What can hang from each mark
lepini: fidem kozu
rufi: kagodat tuvut
kagodat: rufi
kozu: kagodat lepini tuvut
rapa: tuvut
tuvut: rapa ropu rufi
fidem: lepini

Each row was made from one small tree. The marks that hang from a mark follow it in brackets, in alphabetical order. Every link used is in the known rows. Write each row's tree.
Known rows
kozu[tuvut]: [ 0.89 -1.43 -2.29 -0.17 -1.69 -0.87 -0.20  0.95  0.22 -1.79 -0.93 -0.76
  1.13 -1.09 -0.42  3.36  0.10 -1.95 -1.10 -0.07 -0.25 -0.88 -0.69 -0.08
  1.68 -0.11 -1.89 -0.13  0.16  1.27]
rufi[kagodat tuvut[rapa]]: [ 3.08  2.71  0.40  0.87 -0.35  0.82  3.42  1.89  0.63  4.74  1.63  1.60
  0.37 -1.34  0.45 -2.01 -0.67 -0.45  2.96 -5.34  2.96  1.67  0.83  0.32
  4.60 -1.15  0.59  3.38  1.24  1.21]
fidem[lepini[kozu[kagodat[rufi[tuvut[rapa ropu]]]]]]: [-3.87 -0.42 -0.06 -0.54  1.08  0.01 -1.58 -0.92  0.75  1.40  1.21 -0.15
 -1.00  0.99  0.17 -1.23  2.01  2.40  0.40 -0.33  0.16  0.60 -2.19 -0.04
  2.07 -1.95  0.76  1.58 -1.21  0.94]
fidem[lepini[kozu[kagodat]]]: [-4.47 -1.68 -0.67 -0.57  1.33 -0.66 -1.84 -1.17  1.43  0.29  1.06 -0.87
  1.49  1.33 -0.24  2.12  2.01  1.61  0.05 -0.77  0.80  0.09 -5.44 -0.09
  1.75 -1.84  0.04  2.17 -0.92  2.59]
tuvut[rapa]: [-1.09 -0.33  0.65 -3.02 -0.08  0.10  0.38  1.02 -0.72  0.06 -0.04 -0.40
  0.86 -1.72 -1.07  1.00 -1.49  0.13  1.33 -0.97  1.41  2.56 -0.14 -0.18
  0.30  0.06  0.93 -0.12 -0.77  0.24]
kozu[kagodat[rufi] lepini tuvut[rapa]]: [-0.92 -1.13 -2.28  1.09  0.58 -0.31 -0.36 -0.23 -2.31 -3.88 -0.74  2.60
  2.45 -1.32 -0.27 -2.14 -1.42 -0.61 -5.13  1.38 -4.07 -4.81  4.78  0.08
 -6.94  1.25 -4.36  0.40 -1.25 -2.92]
tuvut[rapa ropu rufi[kagodat]]: [-1.08  3.24  2.48 -1.27 -0.22  1.13  1.38  1.19 -0.65 -1.36  0.34  2.59
  0.11 -2.02 -0.84 -1.97 -3.38  2.50  1.22 -0.68 -1.00  4.63  3.05 -0.06
  1.95  0.40  3.68 -1.15 -0.90 -1.97]
tuvut[rapa ropu rufi]: [-2.27  1.57  2.36 -2.90 -0.75  0.53  0.01  1.24 -0.99 -1.91 -0.68  1.80
 -0.72 -1.79 -1.28 -0.39 -3.03  2.73  0.98  1.55 -1.52  4.88  2.54 -0.17
 -0.10  0.83  3.32 -2.38 -1.60 -2.09]
rufi[kagodat tuvut]: [ 3.61  2.12  0.13  1.10 -0.78  0.13  3.72  1.66  1.40  5.07  1.29  0.15
  1.15  0.23  0.71  0.24  0.60 -1.39  2.30 -5.34  2.92  0.74 -1.65  0.41
  4.52 -1.36 -0.62  2.44  1.73  2.60]
lepini[fidem kozu]: [ 0.71 -1.96 -0.45  0.26  1.43  0.22 -1.71 -2.28  0.69  1.01 -0.16 -2.13
 -1.32  1.83  0.52  0.26  1.79 -0.22  1.80  0.32  4.09  0.34 -1.73 -0.36
  1.64  1.21  2.73 -1.88  2.28  1.30]
tuvut[rufi]: [-0.63 -0.01  1.64 -2.74 -0.09 -1.33  0.55  0.24  0.98 -0.79 -0.76 -0.10
  1.36  1.84 -0.96  8.20 -0.57  0.42  0.07  0.14  0.64  2.23 -3.73  0.46
  0.19  0.61 -0.78 -1.78 -0.83  1.38]
lepini[fidem kozu[kagodat[rufi[tuvut]]]]: [ 2.37 -1.42  0.67  1.05  1.39  0.02 -1.18 -2.71  0.16  1.49 -0.12 -1.45
 -1.68  3.41  1.04 -1.22  1.80 -0.52  0.69  1.08  2.95 -1.22  0.27 -0.10
 -0.97  1.09  0.99 -1.26  1.80 -0.01]
rapa[tuvut[ropu]]: [ 0.42  0.47  1.37 -0.35 -1.82  0.52  1.14  3.02  0.65  2.03 -0.08 -3.76
 -0.03 -4.54 -0.35  0.60 -1.05 -2.26  3.83  0.83 -0.72  1.27 -4.07 -0.39
 -1.51 -1.13  1.21  0.95 -0.12  1.29]
kagodat[rufi]: [ 0.01 -0.14  1.98 -3.92 -0.73 -1.29  0.44 -0.32 -0.43  0.73 -0.80 -3.14
 -1.91  3.05 -0.19  4.52  1.44 -1.04 -0.02  1.11  0.70  0.26 -2.35  0.27
  0.71 -0.60 -2.14 -3.28 -1.06  0.49]
lepini[kozu[tuvut[rufi]]]: [ 0.53 -1.81 -2.08 -0.40  1.76 -0.75 -1.36 -1.29  0.83 -0.70 -1.02 -0.29
 -0.16  1.93  0.67  3.00  0.97  1.46 -0.24  0.64  0.30 -0.42 -1.41  0.19
  2.70 -0.98  0.06 -2.96  0.37  0.90]
rapa[tuvut[ropu rufi[kagodat]]]: [ 1.22  2.44  2.36  0.79 -0.89  0.44  2.19  2.52  1.31  1.49  0.40 -1.79
  0.27 -3.44 -0.23  2.23 -1.85 -1.36  3.36 -0.33 -0.94  2.03 -3.79  0.09
 -0.31 -0.84  1.41  1.42 -0.05  0.80]
kozu[kagodat[rufi[tuvut[ropu]]] lepini[fidem]]: [ 0.04 -0.45  0.24  1.52 -0.06 -0.07  0.57 -0.67 -1.43 -0.15 -0.04  0.99
  1.18  0.67  0.05 -2.56  0.46 -1.19 -2.77  1.16 -1.37 -3.52  1.88 -0.13
 -7.50  2.26 -2.38 -0.01  0.40 -1.55]
kagodat[rufi[tuvut[ropu]]]: [ 1.52  0.89  2.08 -2.55 -1.31 -0.42  0.89  0.70 -0.48  3.07 -0.52 -2.17
 -3.70  2.34  0.37  0.93  1.84 -0.47  0.90  0.97  0.09  0.86 -0.09  0.33
  1.47 -1.12 -1.22 -2.89 -0.63 -0.29]

Write each row's tree
[-3.60 -0.39 -1.83  0.21  1.60 -0.23 -1.51 -0.88  2.08 -0.21  1.19  0.20
  0.13  1.32  0.12  3.03  2.16  1.78 -0.19 -1.56  0.53  0.31 -4.14  0.26
  5.13 -1.61  0.02  2.18 -0.26  2.40] => fidem[lepini[kozu[tuvut[rufi[kagodat]]]]]
[ 1.16 -1.69 -1.96  1.82  0.35  0.82 -2.23 -1.57  0.21 -0.90 -0.59 -1.06
 -2.31  0.38  0.82 -3.00  1.39 -0.22  0.51  1.50  1.83 -0.36  1.47 -0.60
  2.45  1.18  2.95 -2.07  2.45 -0.11] => lepini[fidem kozu[tuvut[ropu]]]
[ 2.07 -1.08  0.81  1.21  1.00  0.30 -1.25 -2.55 -0.06  1.24 -0.03 -1.32
 -2.13  2.82  0.98 -3.28  1.55  0.01  0.69  1.69  2.33 -0.82  1.18 -0.29
 -0.88  0.86  1.78 -1.75  1.69 -0.51] => lepini[fidem kozu[kagodat[rufi[tuvut[ropu]]]]]
[ 0.32  1.29  2.30 -0.28 -1.33  0.15  0.97  2.50  1.06  1.19 -0.38 -2.36
 -0.34 -3.43 -0.55  3.51 -1.59 -1.16  3.14  1.26 -1.14  2.22 -4.06  0.03
 -1.72 -0.50  1.24  0.07 -0.59  0.68] => rapa[tuvut[ropu rufi]]
[ 2.57  3.18  0.78  1.15 -1.35  1.62  3.16  2.45 -0.01  4.32  1.40  1.42
 -0.40 -2.34  0.46 -5.73 -1.16  0.26  3.06 -4.42  1.25  2.50  2.80  0.01
  4.48 -1.27  2.30  2.21  1.08  0.07] => rufi[kagodat tuvut[rapa ropu]]
[-0.54 -1.72 -3.19  4.15 -1.15  0.42 -0.82  0.09 -1.59 -4.76 -0.43  2.56
  3.59 -3.28 -0.36 -5.13 -1.36 -1.69 -4.57  1.98 -3.54 -4.37  4.14 -0.78
 -7.00  2.82 -1.50  1.55  0.80 -1.79] => kozu[kagodat lepini[fidem] tuvut[ropu]]
[-0.21  2.42  2.17 -1.65  0.90  0.13  1.77  0.51  0.33 -0.62  0.38  2.16
  1.05 -0.26 -0.90  3.44 -2.67  1.40  0.93 -2.22  0.98  3.34  0.54  0.46
  1.87  0.67  1.29  0.42 -0.69 -0.47] => tuvut[rapa rufi[kagodat]]
[-3.69 -1.12 -1.46  0.23  0.73 -0.44 -2.33 -0.91  0.91 -0.85  0.69 -0.50
 -0.29  1.21  0.15  0.09  2.15  1.54 -1.12  0.72 -0.93 -0.82 -2.58 -0.04
  2.24 -1.78 -0.27  1.44 -1.13  1.14] => fidem[lepini[kozu[kagodat[rufi] tuvut[ropu]]]]
[ 1.50  0.25  2.14 -1.02 -1.26 -0.64  1.15  0.54 -0.93  0.76 -0.05 -0.49
  0.34  1.04 -0.17 -1.17 -0.61 -0.50 -0.39  0.99 -1.05 -0.34  1.34  0.12
 -3.32 -0.48 -1.75 -0.47 -1.11 -0.91] => kozu[kagodat[rufi[tuvut[rapa ropu]]]]
[-0.23 -1.68 -2.70  1.63  0.34 -1.11 -0.07 -0.38 -1.60 -3.50 -0.98  1.31
  3.05  0.14  0.02  0.19 -0.24 -1.33 -5.51  1.46 -4.22 -5.78  2.03  0.12
 -6.60  1.00 -5.41 -0.15 -0.78 -1.44] => kozu[kagodat[rufi] lepini tuvut]
[ 0.39 -1.85 -2.43 -0.43  1.78 -0.19 -1.29 -1.00  0.00 -0.24 -0.74 -0.68
 -0.46  0.25  0.61 -0.56  0.50  1.33  0.67  0.11  0.69 -0.16  0.27 -0.10
  2.74 -1.17  0.98 -2.01  0.39  0.36] => lepini[kozu[tuvut[rapa]]]
[ 2.97  2.62  0.50  1.72 -1.38  0.93  3.39  2.14  0.78  4.55  1.13  0.46
  0.36 -1.32  0.64 -3.55  0.01 -0.51  2.63 -4.07  1.42  1.46  0.11 -0.01
  4.60 -1.65  1.03  1.48  1.52  1.42] => rufi[kagodat tuvut[ropu]]
[ 1.75  1.92  1.94  0.53 -0.18 -0.12  2.28  2.06  1.99  2.07  0.35 -1.91
  0.97 -2.31 -0.21  6.03 -1.37 -2.13  3.24 -1.41  0.56  1.14 -5.59  0.50
 -0.30 -0.67 -0.28  2.43  0.13  1.76] => rapa[tuvut[rufi[kagodat]]]
[-3.99 -0.89 -1.38 -0.09  0.68 -0.14 -2.33 -0.77  0.56 -1.08  0.93  0.23
 -0.84  0.67  0.03 -1.13  1.57  1.89 -0.86  0.64 -0.98 -0.31 -1.21 -0.17
  2.10 -1.74  0.38  1.74 -1.28  0.44] => fidem[lepini[kozu[kagodat[rufi] tuvut[rapa ropu]]]]
[ 0.88  1.35  2.28 -2.91 -1.55  0.07  0.75  0.86 -1.06  2.99 -0.49 -1.32
 -4.16  1.41  0.22 -0.69  1.04  0.21  1.29  0.92  0.20  1.50  1.86  0.31
  1.42 -0.88 -0.34 -2.49 -0.90 -1.15] => kagodat[rufi[tuvut[rapa ropu]]]
[ 1.59 -2.13 -2.17  1.60  0.92  0.37 -2.20 -2.07  0.58 -0.61 -0.46 -1.20
 -1.53  1.18  0.79 -0.23  1.73 -0.77  0.49  0.56  3.03 -1.01  0.17 -0.35
  2.38  1.35  1.82 -1.26  2.52  0.65] => lepini[fidem kozu[tuvut]]
[ 0.05 -0.76 -2.04  2.40 -0.04  0.38 -0.96 -0.85 -2.21 -4.22 -0.61  2.93
  1.08 -0.96 -0.22 -3.10 -1.12 -1.69 -4.87  1.62 -2.50 -4.80  5.93 -0.12
 -7.25  3.23 -3.02  1.63 -0.11 -3.34] => kozu[kagodat[rufi] lepini[fidem] tuvut[rapa]]
[ 0.89  0.29  0.09  0.24 -1.99 -0.01 -0.34  0.64 -1.94 -3.83 -0.74  1.07
  0.00 -1.53 -0.36 -4.44 -2.18 -0.68 -2.66  2.70 -3.90 -1.42  5.60 -0.26
 -2.72  0.07 -1.44 -0.28 -1.45 -3.00] => kozu[kagodat[rufi] tuvut[rapa ropu]]
[ 1.22  0.89  2.03 -3.22 -1.06 -0.45  1.08  0.43 -0.66  3.35 -0.33 -1.60
 -3.72  2.34  0.29  1.98  1.30 -0.42  1.22 -0.06  1.25  0.92  0.55  0.57
  1.27 -0.74 -1.50 -1.85 -0.79 -0.46] => kagodat[rufi[tuvut[rapa]]]
[ 1.67 -1.58 -1.60  1.50  0.95  0.16 -2.11 -2.46  0.89 -1.03 -0.69 -0.07
 -1.92  2.27  0.71  1.52  1.38 -0.12  0.08  1.07  2.55 -0.38  0.31 -0.07
  2.25  1.77  1.75 -1.46  2.20  0.22] => lepini[fidem kozu[tuvut[rufi]]]
[-1.44 -1.44 -0.22 -0.53  1.55 -1.25  0.74 -0.63 -1.45 -1.35 -0.49  0.06
  3.59  0.99 -0.40  0.95 -0.18 -0.55 -3.62  0.97 -2.33 -3.74 -0.99  0.06
 -7.75  0.69 -4.06 -0.97 -1.31 -0.54] => kozu[kagodat[rufi] lepini]
[-0.14  2.42  2.11 -0.76 -0.58  0.19  1.86  1.04  0.53 -1.10 -0.07  0.76
  0.99 -0.33 -0.61  1.06 -1.81  1.27  0.62 -0.48 -1.07  3.30 -0.58 -0.04
  2.39 -0.06  2.00 -2.23 -0.29  0.10] => tuvut[ropu rufi[kagodat]]
[-0.49 -1.52 -3.32  3.43 -0.14  0.41 -0.94 -0.31 -1.81 -4.39 -0.23  3.57
  3.80 -3.11 -0.56 -3.52 -2.09 -1.71 -4.21  0.47 -2.06 -4.27  4.79 -0.50
 -7.26  3.36 -2.08  3.36  0.58 -2.19] => kozu[kagodat lepini[fidem] tuvut[rapa]]
[-4.19  0.11 -1.58  0.28  1.08  0.32 -1.77 -0.56  1.42 -0.64  1.11  0.88
 -0.58  0.03  0.11  0.30  1.40  2.44 -0.01 -1.27 -0.18  1.20 -1.96  0.03
  4.92 -1.52  1.51  2.00 -0.60  1.19] => fidem[lepini[kozu[tuvut[rapa ropu rufi[kagodat]]]]]
[ 0.99 -0.30 -0.65  0.83 -0.89 -0.88 -0.15  0.47 -0.33 -4.25 -0.73  2.97
  3.01 -1.19 -0.93  2.01 -2.98 -0.36 -2.72  0.72 -2.31 -1.02  2.83  0.24
 -3.10  1.01 -2.07  1.75 -1.18 -1.41] => kozu[kagodat tuvut[rapa rufi]]
[ 1.94 -0.79  0.90  0.93  1.02  0.72 -1.22 -2.37 -0.43  1.14 -0.01 -0.65
 -2.41  2.34  0.89 -4.17  1.00  0.23  0.89  1.52  2.24 -0.33  2.46 -0.31
 -0.95  1.18  2.29 -1.41  1.44 -1.26] => lepini[fidem kozu[kagodat[rufi[tuvut[rapa ropu]]]]]
[-3.47 -0.67 -0.18 -0.78  1.26 -0.36 -1.55 -0.91  1.03  1.59  1.00 -0.15
 -0.63  1.91  0.20  0.88  2.18  1.93  0.37 -0.87  0.74  0.30 -3.22  0.16
  1.93 -1.81  0.01  2.07 -1.12  1.50] => fidem[lepini[kozu[kagodat[rufi[tuvut[rapa]]]]]]
